Each row was made from one small tree. The marks that hang from a mark follow it in brackets, in alphabetical order. Every link used is in the known rows. Write each row's tree.
In the rows, 128 means zero.
Known rows:
N[H[U] S Y]: [113 111 174 112 126 112  95 126 166 200 131  84 176  82  70 178 152  33
 109  38  80 150 151]
U[Y]: [105 111 144 141 148 151 107 111 115 125 131 119 144 115 114 143 156 124
 130 101 130 121 142]
H[F]: [122 124 126 129 121 132 123 129 116 140 111 146 113 137 117 117 105  98
 127 120  97 143 131]
U[H[F] P Y]: [ 98 123 141 143 161 151  99  67  71  86 148 172 173  97 102 157 126  75
  96  99 107 126 140]
X[N[Y]]: [156  90 160 113 141 134 131  97  98 138  99 115 136 133 118 130 146 121
 113  87 122 138 145]
S[N[H Y]]: [141 141 160  93 110  93 115 127 120 176 105 126 158 102 118 149 138  97
 112  48 108 135 130]
X[N[H S Y]]: [135 103 172 122 142 133 120  98 129 173  89 106 158 100  71 165 171  82
 110  43  77 127 163]
R[U[P]]: [108 121 125 132 133 136 133  99 107 101 158 132 168 132 120 139 136 116
 129 148 148 149 123]
S[N[Y]]: [151 127 160  91 109 104 118 120  98 166 103 124 147 119 132 132 133 120
 115  86 128 138 134]
U[H Y]: [111 117 153 153 156 153 103  91 103 107 149 128 164  91 119 159 141 116
  97  91 124 105 129]
R[J[W] U[P]]: [108 141 144 132 104 150 122  85  95  70 165 133 153 152 100 152 132 126
 140 176 155 171 115]
J[R W[U[H P Y]]]: [121 111 160 115 124 152 117  39  96 101 239 144 181 166  69 158 153 100
  65 121 131 106 123]
N[Y]: [138 121 156 107 124 128 112 117 110 156 125 116 146 123 110 129 148 105
 112  93 131 153 130]
R[J[W]]: [127 149 145 129 100 141 118 117 118  94 131 127 112 148 107 141 122 135
 140 155 133 153 121]
U[P Y]: [ 99 118 133 132 157 146 109  85  97  84 147 144 170 113 107 150 164 114
 127 118 143 131 151]
J[R W[U[H P]]]: [144 127 143 103 107 130 136  62 109 102 236 156 161 179  81 145 127 104
  63 149 128 113 108]
J[R[U]]: [ 94  89 133 118  83 139 142 118 133 140 182 104 156 163 123 123 116 124
 116 142 139 133 120]
H[F U[P]]: [111 112 123 113 139 108 118 107 120 118 140 149 139 128 118 140  95  53
 121 126 101 161 141]
R[J[W] U[Y]]: [ 92 116 171 157 112 176 101  95 102 102 149  97 150 139  91 159 151 132
 146 132 147 156 116]
W[J[R] U[H[F] P]]: [119 115 138  90 167 136 134  49 106 116 196 154 165 150  54 136 124  51
 104 124 137 125 112]
S[N[H[F] Y]]: [136 138 158  95 104  95 109 128 110 189  82 143 141 109 107 140 115  69
 114  40  78 150 132]
W[U]: [155 127 141 144 153 127 128 102 147 161 136 118 128 141 105 136 149 124
 138 115 134 115 114]

Which tree is each row?
[114 136 154 143  93 155 121 115 113 105 146 105 132 152 106 145 123 137
 145 158 144 164 104]
R[J[W] U]
[ 95 109 136 100  69 145 134  81  75  92 224 161 164 179  94 129  85  77
  60 156 103 149 110]
J[R[U[H[F] P]] W]
[107 114 151 152 149 156  98  94  91 123 128 145 148 100 111 150 116  87
 101  82  96 117 129]
U[H[F] Y]
[ 95  96 142 128 165 126 101  93 118 100 163 119 173 110 114 163 149  78
 125 107 133 140 155]
H[U[P Y]]
[100 119 146 113 149  88 104 100 127 121 139 127 183  89 120 184 140  71
 123  63 108 123 152]
S[N[H[U[P Y]]]]
[137 121 132  93  98 126 140  78 122 120 218 146 142 207  76 126 141 111
  93 157 132 130 123]
J[R W[U[P]]]
[113  97 142 127 162 107 131  90 150 120 122 118 167  96  90 185 141  61
 118  86  77 125 172]
X[N[H[U[P]] S]]
[ 65 106 152 135 151 128  86  95 138 147 133 129 182  81  58 188 144  10
 122  55  60 143 174]
N[H[F U[P Y]] S]
[ 90 131 170 154 131 174  98  50  68  49 184 133 189 112  90 183 147 115
 111 138 151 148 114]
R[J[W] U[H P Y]]
[154 143 138 144 177 126 127  59 117 109 171 154 167 116 104 160 140 107
 102 122 136 108 111]
W[U[H P]]
[ 62  72 154 102 138 172 123  99 116 131 191  80 179 145  71 129 160  95
 138 116 171 133 125]
W[J[R[U[Y]]]]
[ 73 109 153 134 157 126  91  95 152 130 153 111 198  73  66 198 167  41
 121  64  88 130 171]
N[H[U[P Y]] S]
[127 119 146 146 180 144 108  60 118 123 157 136 170 129  85 158 184 110
 138 107 147 116 138]
W[U[P Y]]
[128 146 130 116 107  94 124 134 127 161  85 154 125 117 124 140  94  92
 127  75  75 126 129]
S[N[H[F]]]
[ 85  90 138  89 118 148 144 115 128 133 187  88 159 158  85 116 133  99
 134 143 166 139 112]
W[J[R[U]]]
[134 117 167  88 108  76 103 133 129 203  97 118 145 106 112 155  99  33
 108  29  70 160 133]
S[N[H[F U] Y]]
[ 88  94 139 128 156 129  98  89 108 115 142 138 155 117 104 153 123  49
 123  98 105 154 155]
H[F U[P Y]]
[ 96  87 151 138 147 134  94 118 126 150 125 111 133 117 110 146 115  60
 129  82  96 146 145]
H[F U[Y]]
